Each row comes from the steps of one path. Every step used is in the known rows, and no mark comes twice. Write the path behind each row, first mark first.
Known rows
latag > misa > kovip > funede > bozi: [-23   7 -13  -6  -4  -1  -1 -12  19 -35 -25 -27  21   2   2  49  -2 -16
  10   2  24  48  26 -39   4  -8  25  11  14   4 -15  17  12 -21 -22]
rerat > sitile > vigone > kovip > misa: [-24  14 -14  23  15  39  17   6  -1  -2  -8 -10   4 -15 -18  25  12 -29
   5  28  49  20   7  -5  15   2  44   4  -3  22  -5  14   2 -37   5]
misa > sitile: [-14  14  -4  29  15   9  -2  -3   3 -21  -7   4  12  -8 -13  35  -4 -26
   0   7  23  33  -3  12  11 -30  12   9   5  21   2  29   2 -17  -4]
sitile > vigone > kovip > funede: [-24  -1 -12  18   2  21   6  -5   1 -22 -19 -10  10 -16 -13  49   5 -30
   7  19  42  28  18 -13  17  10  39  14  12  25 -15  23  -3 -34 -29]
goda > rerat: [-13   7  -5  -2   6  17   8  10  21 -13  -4  -7  21  -6  -4  16 -13 -33
  -1  13   9  28  -2   0   3  -5  22  16  -7   8  -5  18  -3 -23   4]
rerat > sitile > funede > bozi: [-24   2 -18   7  26  12   5   3   9 -23  -9 -33  11   7 -20  45  -3 -28
  -2  10  30  49   5  -7   7 -39  20  -8   5   5  -1  31  20 -40 -18]
pafeza > kovip: [-11   7   1   7   3   7   4  15   9 -14  -1   8  18  -2  -7  27  -7 -34
 -10  10   9  31   0  -5   5   1  28  10  12   8  13   9   3 -13   8]
misa > sitile > vigone > vusev: [-19  19   0  33  24  30  -8   4  -4 -31  -6  11   5 -15 -14  48  -4 -15
  -6  10  25  29  -2  22  18 -30  23  13  -4  22  -9  34  -2 -24 -17]
vigone > sitile > rerat: [-15  10  -6  14   6  10   4   8   6  -9   3  -8  11   2 -15  12 -22 -17
   4  16  26  28  13  11  14 -24  25   5  -1  14   0  29   1 -13 -13]
latag > misa > sitile > vigone > vusev: [-16  15   5  35  10  26  -4   2  -2 -32 -14  19   1  -7  -8  47   0  -1
  -1  11  32  28  -2  28  15 -29  18   6  -2  12 -12  26  -3  -8 -13]
defa > vusev: [ -7   1  -1  14   5   5   0  -7   1  -6 -11 -15  16  -2 -15  18   0 -32
   7  12  15  29   3  -6   5   5   4   9   6  10   9   9   7 -14   8]
kovip > misa > sitile: [-20  20  -7  20  13  18   2  -1   4 -12  -7  -6   5 -10 -17  23  -4 -45
  -3  11  34  24   3   4  11 -34  32  12  -6  17  -3  32   5 -16   0]
rerat > sitile > funede > bozi > misa > kovip: [-22   0 -34  -7   9   7   6   6  -1 -14 -25 -39   7  -6 -10  36   0 -30
  -7   7  29  51   8 -27   9 -26  30  -5  11  12  -5  23  13 -45 -14]
vusev > vigone > sitile > funede > bozi: [-23  -3 -13  -4   8   5  -1   8   2 -30 -13 -38  21  21 -20  41 -16 -26
  -3  -1  17  45  14  -3  14 -32  28   9   2  -7   0  55  16 -37 -26]
rerat > sitile > vigone > kovip > funede > bozi: [-31   4 -18  20  25  26  14   0   6 -23 -15 -31  14  -2 -19  61  12 -19
  11  18  43  38  20 -18  18 -14  36   3  12  16  -5  29  13 -47 -31]
pafeza > kovip > funede > bozi > misa: [-21 -11 -16 -12  -2   3  11  16   9 -10 -20 -28   7   6 -13  35  -5 -48
 -15   5  19  30  11 -24  10 -26  51   7  16  -2  13  28  18 -21 -17]
kovip > vigone: [-19  -4  -4  13   4  10   5  -6  -3 -19  -9  -8  23  -5 -13  30   8 -21
  -7   1  11  22 -12  -8   1   0  25   9  15  16  -7  22  11 -22  -4]
vusev > vigone > sitile > funede > kovip: [-20  -6 -26   7  -9   4  -4  29  -4 -14 -14 -17  23   3 -14  43 -21 -49
  -6   1  34  47   4  -8  14 -11  40  14  12   3  -9  34   4 -39 -35]
bozi > misa > sitile > funede: [-16  -6 -20  16   0   5   1   3 -13 -10 -25 -10  -8 -11 -20  32  -6 -45
 -13   7  39  35  -6  13  16 -43  26  -2   7  20  -4  38   2 -23 -22]
bozi > misa > kovip > vigone > sitile > rerat: [-17   2 -22   7 -12   8   9   9 -17  -1 -16 -20  16  -8  -9  13  -6 -14
  -8   3  22  25   7 -16  17  -7  39   7  18  25 -11  23   1 -20 -20]
goda > rerat > sitile > funede: [-16   4 -18   3  15  23   7  23  10 -11  -5 -20  13  -3 -11  35 -12 -43
  -6  17  27  51  -8  -1   9 -20  21  -1  -2  11  -9  22   3 -36 -11]
bozi > misa > kovip: [-13   1 -19  -6 -13   5   2  -1  -2  -7 -22  -8  12 -20   0  10  -1 -27
  -6   6  14  30   1 -21   4   9  30  10   9  21  -3  11  -3 -26  13]
kovip > rerat: [-18  13  -5  16  13   6   3   5   9  -6  -7  -8  24  -7 -10  30  -3 -36
   8  13  22  25 -15  11   1 -23  19  -4  10  17  -1  22   6 -22  -4]
bozi > misa > sitile: [-14   1 -13  20   1   7   5   2  -7  -6 -20  -1   1  -9 -14  18   0 -31
  -8   5  26  26 -11  15  12 -33  24   3   5  19   7  32   1 -18   2]
sitile > vigone > kovip > funede > bozi: [-32  -1 -11  11  15  18  11 -11  11 -30 -21 -26  11  -5 -17  55   6 -23
  11  14  37  27  30 -18  16 -10  40  14   8  15 -11  32   8 -39 -39]
rerat > sitile: [-14   9 -11  17  17  17   4   7   5 -10  -2  -6  17  -4 -12  26   1 -20
  -1  12  19  38 -12  -2   3 -10  18  -3   7  15   5  17   9 -28  16]
vusev > vigone > sitile > rerat: [ -8   9  -7  15   1  19  -2  15  -5 -22  -4 -11  16  15 -14  19 -20 -14
  -1   5  21  34   6  19  18 -12  23  13  -3   8   7  42   5 -24 -12]
vusev > vigone: [ -9   1  -4   7  -1  19  -4   3  -1 -29 -14  -4  20   6  -8  27  -3 -22
  -5  -2  10  34  -9   6   5   8  20  16   1   6   7  33   7 -30   9]
defa > vusev > vigone > kovip > funede > bozi: [-19  -2 -10   9   4   6   4  -1  -1 -27 -33 -42  25  11 -14  46   7 -40
  16   6  28  40  21 -19  16   6  16  18  10   2   3  27  17 -44 -22]
vigone > kovip > pafeza: [-19   6  -3  -1   7   5   7  15  13 -17 -12 -11  19 -16   3  17   1 -23
   4  18  29  13   6  -4  11  -3  23   7  11  30  -8  10  -2 -35   4]
rerat > sitile > funede > kovip: [-21  -2 -31  17   9   9   3  23   3  -7 -10 -11  11 -11 -14  47  -8 -51
  -5  11  47  51  -4 -13   7 -17  33  -3  15  16 -11  10   8 -40 -27]
defa > vusev > vigone > kovip: [ -7   3  -2  19  -5   9   4   4  -9 -15 -25 -11  24   1 -11  23   8 -30
  13  11  23  31   3   1  13  26   5  16   6  11   8  10   2 -36  10]
vigone > sitile: [-20   5  -6   6   3   3   4   6  10  -5   1 -10  25  -3 -12  14 -13 -22
   3  12  11  29   4  -5   8 -15  26   5   5  10   0  26   2 -17   6]
pafeza > kovip > rerat > sitile > vigone > vusev: [-17  26  -4  29  31  34   2  43  -1  -7   5   6  22  -7 -11  56   0 -30
  -7  22  23  35 -21  18  13 -27  34  -9  13  15   5  15   6 -26  -9]
funede > bozi > misa > kovip: [-21   2 -19 -13  -1   3   7  -7   8 -15 -25 -25  13  -7  -4  17   1 -21
  -2   1  11  28  13 -26   4 -12  31  12   6  10   1  19   7 -32   3]
vigone > kovip > misa > bozi: [-28  25  -9  -4  10  10  13  -5  27 -17 -16 -19  12 -17  -9   4  -5 -35
  15  25  39  13  16 -14  -1  -6  34   9  -6   6  -1  13   3 -31   4]
defa > vusev > vigone > kovip > pafeza: [ -6   1   0   6   3  10  -1  19  -7 -19 -24 -27  24   2  -1  22   8 -28
   7   9  25  21   5  -1  19  17   5  16  11  21   7  12   4 -38   7]

Which path is each row?
[-19   9   0  12  14  30  -5   3   3 -27  -5   5   7 -13 -11  34  -5 -15
  -7  13  16  22   0   8   8  -5  33  12  -6  14 -11  25   0 -26  -5] | sitile > vigone > vusev
[-28  16 -35   0  18  13   4  20  19 -12 -11 -34   6 -10 -17  34 -14 -59
   0  17  58  40   8 -25   0 -29  44   1   6   1  -5  16  15 -39 -33] | rerat > sitile > funede > kovip > misa > bozi
[-23  20  -8 -10  14  13   2  -9  26 -22  -8 -25  10  -6 -12   7 -10 -34
   4  15  26  17  10 -14  -6 -16  32  12  -7  -1   6  25  11 -19   2] | kovip > misa > bozi
[-28  20  -8   5  16  25  11 -11  18 -24 -14 -18   5 -15 -15  18   2 -24
  12  25  44   9  24  -9   5   0  40  16  -5   9   0  20   0 -29 -14] | sitile > vigone > kovip > misa > bozi
[-32  10 -11  33  25  17   8 -10   3 -34 -21 -20   8  -5 -20  70   8 -24
  12  12  46  32  28  -4  26 -35  31  15  10  21  -9  41   6 -37 -51] | misa > sitile > vigone > kovip > funede > bozi
[-18  21 -13  29  15  20  10  29  -5  -8 -17  -8  35  -3  -8  39  11 -30
  14  16  35  38 -26  18  10  -9  16  -9  13  19   3  22   6 -51   6] | vusev > vigone > kovip > rerat > sitile
[ -7  15   1  37   4  11   1  -4   1 -25 -14  13  -5   4 -10  32  -8  -7
   6  10  46  33   6  33  15 -34   6   2   0  16   0  24   0  -1 -20] | latag > misa > sitile > rerat
[-25 -10 -29  -4 -16  -4   4   8 -20  -3 -23 -31  21 -14 -11  29  -3 -34
 -14   2  20  38   2 -33  15  -8  42   2  26  21 -23  28   3 -28 -26] | bozi > misa > kovip > vigone > sitile > funede
[-26   6 -28  -8   4  -4   5   4   2  -8 -30 -40  14  -8  -9  40  -3 -47
   1   8  32  37   5 -16   6 -40  32  -6  15  15 -11  29   9 -38 -34] | sitile > funede > bozi > misa > kovip > rerat
[ -1  -2  -1  14   0  13  -7   0 -10 -19 -18 -17  20  12 -14  25   2 -30
   3   1  11  35  -5   1   9  17   2  18   4   4  16  22  10 -24  10] | defa > vusev > vigone
[-14  11  -8  19 -11   4   5   2  -6 -18 -11  -7  23   1  -2  27  -6   5
   6   5  25  34  14 -12  14  -1  22   7  19  18 -18  12   1  -6 -24] | latag > misa > kovip > vigone > sitile > rerat
[-21   3 -23  29   8   0  -3  13  -1 -17 -15   0   5 -15 -16  56 -13 -56
  -4   5  50  47   4   0  15 -36  27  10  13  21 -15  22   1 -30 -47] | misa > sitile > funede > kovip
[-16   6  -5  12  -5  15   6   6   0 -24 -21   2  23  -5  -5  24   3 -23
   6   9  22  29  -2   6   9  18  22  14   2  13  -1  21  -1 -43  10] | vusev > vigone > kovip
[-11   6 -11  16  22  42  10  15   7 -13   1  -9  14  -1 -12  38   0 -16
  -2  16  19  35  -7   5  12  -5  24  12  -4  13   2  23   0 -29  -3] | goda > rerat > sitile > vigone
[-14   3  -7   3   0   7  -1  17   8 -17  -5  -7  18  -3  -8  44  -9 -49
 -10  10  17  40   6 -21   9  -2  38  11  18  10   4  18   8 -16 -14] | pafeza > kovip > funede
[-13  12  -8 -11   8   7  -8   9  10 -27  -7 -19  24 -15  11  27  -5 -19
  -4   5  13  30   9 -24   9   3  19  16  14  33  -9  11   0 -28   2] | misa > kovip > pafeza
[-13   4 -10  26  22  34   3   1  -3 -16  -1  -6   9  -2 -18  40   8  -9
  -2  12  24  34  -7   4  11  -4  23   3   5  18   7  25   6 -26   0] | rerat > sitile > vigone
[-24  -1 -29  -1 -11  12   0  30  -4  -6 -14 -28  15   0 -17  31 -23 -67
 -10   6  46  36  11 -17  15 -15  60  17   2   0 -13  36   8 -38 -31] | vusev > vigone > sitile > funede > kovip > misa
[-29 -15 -22 -11  -1  -5  11   7   4  -3 -19 -41   6   7 -22  17 -14 -35
  -8   9  24  29  14  -8  12 -49  40  -5   5  -2  -2  44  13 -27 -21] | vigone > sitile > funede > bozi > misa
[-27  -5 -18  17  -3  -1  10  19   0   0  -4 -10  35  -7 -13  32  -5 -34
  -2   2  21  24  -3 -22   7  -9  42  12  26  11 -14  16   8 -24 -24] | funede > kovip > vigone > sitile
[-29  -1 -13  -3  13  -4   5   0  13 -17  -6 -36  17   9 -20  33 -17 -30
   1  10  21  38  21 -11  10 -45  28   0   4   1  -6  41  13 -27 -29] | vigone > sitile > funede > bozi
[-17  16 -13  16   3   9   2   4  -8 -16  -3 -14  27  -7  -8  29  -9 -10
   1   5  18  33  14 -18  16  -3  28  13  17  27 -16  21   3 -19 -27] | misa > kovip > vigone > sitile > rerat
[-25  -9 -20  19  15  21   4  -8  -8 -23 -27 -32  -7   3 -24  57   6 -29
  -6   2  37  28  14  -1  22 -49  40  12   8  12   4  56  14 -24 -45] | kovip > funede > bozi > misa > sitile > vigone
[-25   9  -7  14   3  29  15  -6   3  -9 -13  -6   3 -18 -16  20   7 -33
   5  24  44   9  17  -6  13  10  49  16  -6  20 -10  17  -4 -30  -4] | sitile > vigone > kovip > misa
[-20  10 -23  38  24  26   8  26  -1   2  -3  -7  21  -9 -16  60   6 -34
   7  14  46  33 -16   6  10 -22  34  -2  20  21   0  14   6 -35 -31] | funede > kovip > rerat > sitile > vigone
[-17   2 -18  13  15  14   0   9  -1 -14  -7 -16   9  -5 -16  39  -5 -35
  -5  14  33  49  -7  -3   7 -18  20  -9   8  16  -5  23  10 -33  -8] | rerat > sitile > funede
[-21  14 -20  26  13  17   6  28 -11 -12 -23 -19  26  -4 -13  53   5 -44
   8  17  49  48 -21  16  15 -17  19 -15  14  21  -7  28   6 -57 -19] | vusev > vigone > kovip > rerat > sitile > funede
[-24 -16 -20 -11   0   2   9  -4   4 -14 -27 -34  -4   2 -19  23  -6 -39
 -11   6  28  28   8  -6   6 -37  35  -1   2   2  -1  37  14 -31 -21] | sitile > funede > bozi > misa
[-25   7 -11  18  25   3   0  -8   7 -33 -15 -21   5   4 -22  54  -7 -34
  -1   4  32  43  13   6  14 -58  15   5   3  11  -4  44  13 -28 -38] | misa > sitile > funede > bozi
[-24  -5 -20  31  -1  19  10   1 -17 -11 -32  -9  -4 -19 -18  47   9 -36
   0  15  53  27   9   3  28 -18  42   9  14  31  -9  36  -5 -31 -34] | bozi > misa > sitile > vigone > kovip > funede
[-25  -8 -13  10   1   1   4   5  -8 -12  -7 -25  24  -1 -21  37  -7 -32
  -9   5  20  35  -1 -13  11 -20  33   0  19  14 -19  35  10 -22 -30] | kovip > vigone > sitile > funede
[-10  18  -5  36  19  17  -1  -1  -1 -24  -6   6  -2  -3 -16  32 -12 -22
   2  10  37  32   6  28  18 -37  12   9  -1  26   2  32   2 -15 -24] | misa > sitile > rerat
[-23   3 -26  15  -1   0  -2  38  -5  -4 -15 -22  32   3 -14  53 -19 -60
   2   5  42  46  -9   4  14 -30  38   2  19   8 -12  36   6 -40 -48] | vusev > vigone > sitile > funede > kovip > rerat
[-15  14 -15  21  20   8   4  37   0  -1  -2 -11  21  -1 -15  56  -5 -54
  -7  19  35  50 -18   6  10 -35  25 -18  22  16   5  17  11 -28 -20] | pafeza > kovip > rerat > sitile > funede
[-18  23  -4 -10  13  11   5  10  26 -19  -2 -14  12  -2 -10  13 -13 -43
  -5  16  21  21  12 -17  -2 -12  38  14   1  -6  19  15  10 -11   2] | pafeza > kovip > misa > bozi
[-29  -2 -21  -6  -3  -3  14   3  -4  -6 -19 -37  31  -1 -10  21   5 -13
  -5  -3   4  25   9 -36  10 -19  39  10  21   9  -8  28  13 -28 -11] | funede > bozi > misa > kovip > vigone > sitile
[-24   4 -18  27  14  29   9   6  -5 -15 -13 -15  13 -14 -15  54  10 -25
   8  22  46  39   7 -13  19   4  36   2  14  26 -10  21   2 -41 -21] | rerat > sitile > vigone > kovip > funede
[-18  15  -7  21  24  39  -2  15  -1 -20   0   1  11 -11 -12  38   0 -10
  -7  16  21  34 -10   9  10 -11  29   1  -2  16  -6  21   5 -33   3] | rerat > sitile > vigone > vusev
[-15   0   0  13   3   8   8  14  -2 -16  -3   3  26   0 -11  37   6 -31
 -15   2   5  26  -9 -12   6   4  31  12  24  12   6  11  11 -13  -5] | pafeza > kovip > vigone
[-23  13 -25  37  16  -3  -1  23  -1  -8 -16  -7  15 -15 -17  68 -11 -67
   4  10  57  44  -9  12  14 -57  25  -2  21  26 -16  26   2 -31 -59] | misa > sitile > funede > kovip > rerat
[-24  -5 -19  -7  -2   4  11  -8  -4 -18 -27 -30  21  -5  -7  28  14 -17
  -8  -7   6  23   3 -33   4  -7  35  12  19  13  -7  22  15 -33 -10] | funede > bozi > misa > kovip > vigone
[-24   4 -24  16   5  -2   2  21   6  -3 -15 -13  19 -14 -13  52 -13 -67
   3  12  49  37  -7  -2   4 -31  34  -3  19  18 -18  16   4 -34 -47] | sitile > funede > kovip > rerat
[-14   9  -3  38  20  24  -2 -10  -7 -27  -7   5   4  -6 -19  49   3 -14
  -1   6  28  29   2  18  19 -23  17  16   4  23   4  37  -1 -16 -20] | misa > sitile > vigone
[-26  17 -21  -6   9   8   5   7  29 -15 -10 -20  12 -13 -10  16 -14 -50
   5  13  40  19  13 -24  -6 -14  45  18   2  -2   1  12   9 -27 -17] | funede > kovip > misa > bozi
[-22  -9 -27 -12  12  18  18  22  10  -4 -21 -41   4   6 -16  26  -7 -40
 -11  12  27  40  -3  -4  10 -44  33  -4  -3  -2  -1  33  13 -41 -16] | goda > rerat > sitile > funede > bozi > misa
[-23   5 -18  -3  26  20  12  17  20 -19  -7 -36  15   8 -14  42 -10 -36
  -2  13  23  49   4  -6   8 -40  21   1  -5   0  -5  31  14 -41 -22] | goda > rerat > sitile > funede > bozi
[-26  14  -8   4  -1  14  15   1  12  -3 -14  -7  11 -20 -11   6   0 -46
   6  24  39  13  12 -11   5   4  43   9  -6  17 -11  10   0 -32  12] | vigone > kovip > misa
[-11  -9 -23  14  -9  -2  -6  26 -13  -5 -18 -30  24   8 -20  42 -17 -56
   2   3  34  50   9 -13  18  -3  23  15  15   1  -2  22   7 -33 -34] | defa > vusev > vigone > sitile > funede > kovip
